What can hang from each mark:
Q_185: Q_38
Q_744: Q_186
Q_38: Q_186 Q_538
Q_538: Q_148
Q_148: Q_538
Q_109: Q_186
Q_823: Q_185 Q_538
Q_186: Q_109 Q_148 Q_744 Q_845

Every row comes from one small tree of marks. The marks that hang from a mark follow it in brackets, in the order of their numbers. Every link used is in the known rows. Which tree was each row made from?
Known rows:
Q_109[Q_186[Q_148[Q_538] Q_744 Q_845]]: | -884 |  -85 |  -34 | -127 |  256 | -230 | -223 |  261 |  471 | -151 |  335 |   40 | -344 |  -15 | -467 |  345 |   93 | -317 | -245 |  307 |
Q_744[Q_186[Q_109 Q_148[Q_538] Q_845]]: | -845 | -164 | -217 | -103 |  235 |  -27 |  -54 |   24 |  299 | -134 | -233 |  361 | -383 |  -96 | -309 |  384 |  -12 | -247 | -300 |  356 |
Q_185[Q_38]: | -101 |   56 |   97 |   75 |  -69 |  -85 |  -84 | -227 |  141 |  -85 |  136 |  -36 |  135 |  -70 |  -73 |  148 |  -45 |  168 |   -9 |  -44 |
Q_744[Q_186[Q_109 Q_148 Q_845]]: | -797 |  -62 | -252 |  -98 |  180 |  -56 |   -6 |  -97 |  382 |  -15 | -323 |  432 | -323 |   80 | -341 |  525 |  219 |  -65 | -175 |  404 |
Q_109[Q_186[Q_744 Q_845]]: | -731 |   41 |   82 |  -59 |   76 | -223 | -138 |   76 |  388 |  -28 |  235 |   36 | -137 |   99 | -383 |  388 |  247 | -142 | -116 |  271 |
Q_823[Q_185[Q_38[Q_186[Q_109]]] Q_538[Q_148]]: | -264 | -292 |  301 |  -85 |  138 |    2 | -128 | -250 | -164 | -280 | -243 |  308 |  -24 |  408 |  205 |  416 | -140 | -284 | -122 | -332 |
Q_186[Q_744]: | -230 |  -57 | -103 | -133 |  142 |  -60 |   19 |   76 |  121 |   45 |  180 |   -2 |  -46 |  -22 | -175 |  141 |   52 |   73 | -151 |  192 |
Q_744[Q_186]: | -235 | -101 | -104 |   -7 |  -46 |  117 |    2 |   -6 |   37 |   75 |   21 |    1 |  -99 |  -43 |  -52 |  185 |   -9 |   29 | -113 |  -24 |
Q_185[Q_38[Q_186[Q_148 Q_845]]]: | -499 |  -68 |  -62 |  -27 |  150 |   43 | -261 |  -41 |  401 | -210 |  -35 |  243 |  -22 |  165 | -262 |  529 |  176 |  -50 |  -27 |  -10 |
Q_109[Q_186[Q_148]]: | -310 |  -17 |   62 |   25 |  -32 | -161 | -123 |  115 |  258 |   30 |  186 |  -62 | -174 |  111 | -234 |  154 |  144 | -147 |   -6 |    8 |
Q_186[Q_109 Q_148 Q_744 Q_845]: | -778 |  -11 | -249 | -224 |  368 | -251 |   10 |  -33 |  460 |  -47 | -171 |  430 | -271 |  110 | -453 |  472 |  274 |  -19 | -214 |  629 |
Q_823[Q_185[Q_38[Q_186[Q_109]]] Q_538]: | -273 | -338 |  228 |  -22 |  -18 |  120 |  -68 | -131 | -191 | -389 | -184 |  320 |  107 |  252 |   23 |  370 |  -97 | -362 | -178 | -336 |
Q_38[Q_186[Q_744]]: | -276 | -246 |  -56 | -169 |  126 |  144 |  -27 |  257 |   49 |   51 |  138 |   15 |    0 |  109 | -169 |  243 |   72 |  -83 | -165 |  -11 |
Q_109[Q_186]: | -228 |    2 |  207 |   77 | -167 | -121 |  -79 |   48 |   94 |   40 |  181 | -152 |  -30 |   65 | -118 |   68 |   62 | -156 |   13 |  -80 |
Q_823[Q_185]: |  -77 |  -26 |  -16 |   84 |  105 |   68 |    8 |   37 | -132 | -124 |   38 |   74 |  -87 |  110 |  192 |    9 |   79 | -119 |  -10 | -134 |
Q_744[Q_186[Q_148]]: | -323 | -106 | -245 |  -43 |   96 |   78 |  -46 |   61 |  199 |   67 |   14 |   68 | -255 |    4 | -166 |  268 |   67 |   37 | -127 |   65 |
Q_38[Q_186]: |  -47 | -203 |   36 |  -37 |  -14 |  200 |  -46 |  180 |  -79 |   -6 |  -46 |   24 |   47 |  119 |    4 |   99 |   13 | -171 |  -12 | -211 |
Q_823[Q_185[Q_38[Q_186[Q_148]]] Q_538]: | -169 | -327 |   67 |  -34 |  129 |  164 | -247 |   42 |  -37 | -408 |   37 |  223 |  -20 |  298 |   -9 |  397 |  -41 | -310 | -127 | -446 |
Q_109[Q_186[Q_148 Q_744 Q_845]]: | -822 |   21 |  -63 | -115 |  212 | -271 | -190 |  139 |  552 |  -31 |  245 |  122 | -285 |  159 | -495 |  473 |  320 | -133 | -131 |  357 |
Q_38[Q_186[Q_109 Q_148[Q_538] Q_744 Q_845]]: | -884 | -323 | -180 | -269 |  406 |    0 |  -67 |  281 |  306 | -164 | -116 |  377 | -295 |   60 | -425 |  440 |   69 | -358 | -349 |  367 |
Q_38[Q_186[Q_148] Q_538]: | -131 | -396 |  107 | -106 |   58 |  -11 | -120 |  364 |   39 | -138 | -191 |  123 |   47 |   79 |  -69 |  307 |  124 | -231 | -144 | -339 |
Q_38[Q_538]: |   -9 | -177 |  214 |   -7 |  -78 | -169 |  -24 |  110 |  -42 | -124 | -144 |   24 |  147 |  -93 |   31 |  116 |   21 |  -75 | -113 | -212 |

Which tree is each row?
| -741 | -301 |   64 | -173 |  216 | -184 | -257 |  147 |  481 | -284 |    2 |  276 |   70 |   55 | -404 |  782 |  253 |  -49 | -275 |  -27 | : Q_185[Q_38[Q_186[Q_148 Q_744 Q_845] Q_538]]
| -377 | -221 | -214 |  -59 |  135 |  116 |  -75 |  193 |  117 |  -43 |  111 |   -3 | -315 | -174 | -144 |  138 | -157 | -140 | -247 |    5 | : Q_744[Q_186[Q_148[Q_538]]]
| -840 | -114 | -215 | -228 |  409 | -202 |  -25 |  101 |  391 | -168 |  -83 |  361 | -343 |  -69 | -431 |  336 |   50 | -192 | -336 |  569 | : Q_186[Q_109 Q_148[Q_538] Q_744 Q_845]
| -361 | -280 |  -12 |   66 |  210 |  181 | -187 |  191 |   13 | -342 |  227 |   61 | -119 |   48 |   49 |  218 | -101 | -291 | -168 | -348 | : Q_823[Q_185[Q_38[Q_186[Q_148[Q_538]]]]]
| -593 |  -24 | -272 |  -51 |  185 |   36 | -139 |   11 |  382 |  -33 | -111 |  252 | -307 |   67 | -252 |  461 |  193 |  -17 | -112 |  217 | : Q_744[Q_186[Q_148 Q_845]]
| -696 |    6 |  -97 | -171 |  232 | -199 |   55 |  -93 |  295 |  -44 | -160 |  357 | -132 |   54 | -339 |  384 |  198 |  -28 | -206 |  535 | : Q_186[Q_109 Q_744 Q_845]
| -582 |   16 | -271 | -188 |  374 | -148 | -116 |   69 |  459 |  -63 |   60 |  261 | -255 |   95 | -363 |  405 |  252 |   29 | -143 |  438 | : Q_186[Q_148 Q_744 Q_845]
| -654 | -267 |  -83 | -135 |  257 |   75 |  -89 |  200 |  184 | -220 | -295 |  391 | -239 |   77 | -245 |  307 |   23 | -432 | -206 |  170 | : Q_38[Q_186[Q_109 Q_148[Q_538] Q_845]]
| -646 | -359 |  -22 | -245 |  286 | -116 | -192 |  369 |  338 | -204 | -135 |  314 |  -63 |  118 | -324 |  632 |  303 | -218 | -277 |   18 | : Q_38[Q_186[Q_148 Q_744 Q_845] Q_538]
| -578 |  -91 |  -75 |   66 |  267 |  108 | -248 |    2 |  261 | -334 |    5 |  324 | -120 |  271 |  -66 |  547 |  250 | -171 |  -28 | -138 | : Q_823[Q_185[Q_38[Q_186[Q_148 Q_845]]]]
| -731 | -327 |  214 | -288 |  306 | -278 |  -86 |   75 |  211 |  -68 | -422 |  396 |  -61 |  241 | -122 |  653 |  200 | -190 | -268 |  111 | : Q_38[Q_186[Q_109 Q_744 Q_845] Q_538[Q_148]]
| -369 | -322 |  305 | -171 |  137 | -218 | -201 |   16 |  174 |  -68 |   73 |   -4 |  153 |   89 |  -17 |  557 |    1 |   71 | -227 | -269 | : Q_185[Q_38[Q_186[Q_744] Q_538[Q_148]]]
| -342 | -154 |  -95 |  -94 |  170 | -105 |   39 |   79 |   80 |  -97 | -126 |  178 | -226 | -100 | -175 |    9 | -132 | -219 | -213 |  215 | : Q_186[Q_109 Q_148[Q_538]]
| -143 | -274 |  402 |  -38 |   -2 | -150 | -221 |  -63 |   54 | -120 | -116 |   -4 |  207 |  103 |  151 |  418 |  -43 |   -3 |  -80 | -469 | : Q_185[Q_38[Q_186 Q_538[Q_148]]]
|  -83 | -312 |  205 |   10 |  -14 |  205 | -192 |  -14 | -196 | -410 |   30 |  142 |  128 |  240 |   97 |  306 | -112 | -314 | -112 | -525 | : Q_823[Q_185[Q_38[Q_186]] Q_538]
| -221 | -161 |  110 |  119 |   33 |  194 | -107 |    0 |  -64 | -213 |  126 |   60 |   85 |  159 |  136 |  272 |   50 | -120 |  -27 | -383 | : Q_823[Q_185[Q_38[Q_186]]]
| -178 |  -91 |  351 |   96 |  120 | -304 | -157 | -190 |  -11 | -227 |  -38 |   52 |   61 |   96 |  342 |  322 |   12 |   38 |  -68 | -388 | : Q_823[Q_185[Q_38[Q_538[Q_148]]]]
| -835 | -390 |    5 | -277 |  287 | -210 |  -55 |  263 |  352 | -173 | -356 |  476 |  -84 |  141 | -418 |  697 |  311 | -260 | -347 |  204 | : Q_38[Q_186[Q_109 Q_148 Q_744 Q_845] Q_538]
| -326 | -288 |  214 |  -51 |   20 |   -2 | -161 |  234 |   46 | -236 | -319 |  241 |  140 |   88 |  -40 |  410 |  173 | -298 | -101 | -263 | : Q_38[Q_186[Q_845] Q_538]
| -546 | -294 |  179 | -250 |  309 | -182 | -199 |  184 |  206 |  -83 | -192 |  222 |  -45 |  220 |  -30 |  597 |  186 | -158 | -191 |  -77 | : Q_38[Q_186[Q_744 Q_845] Q_538[Q_148]]
| -705 |  -41 | -103 |  -52 |   44 |  -15 |   38 | -163 |  215 |   -5 | -326 |  354 | -181 |   25 | -231 |  437 |  132 |  -72 | -169 |  328 | : Q_744[Q_186[Q_109 Q_845]]
| -190 | -323 |  -77 |  -98 |  169 |  205 | -128 |  375 |   -3 | -127 |   53 |   29 | -154 |   10 |  -78 |   61 | -126 | -338 | -140 | -171 | : Q_38[Q_186[Q_148[Q_538]]]
| -700 | -282 |  322 |   62 |   47 | -123 | -101 |  -51 |   64 | -423 | -360 |  447 |  162 |  143 |   -3 |  628 |  216 | -303 | -202 | -247 | : Q_823[Q_185[Q_38[Q_186[Q_109 Q_845] Q_538]]]
| -310 | -357 |  176 |   58 |   86 |  -18 | -186 |  168 |   47 | -343 |  -11 |  166 |   83 |  119 |   53 |  472 |  143 | -187 | -158 | -507 | : Q_823[Q_185[Q_38[Q_186[Q_148] Q_538]]]
|   72 | -126 |  159 |  -84 |  232 |  -31 | -136 |  -92 | -234 | -214 | -115 |  157 | -175 |  346 |  355 |   96 | -123 | -244 |  -19 | -280 | : Q_823[Q_185 Q_538[Q_148]]
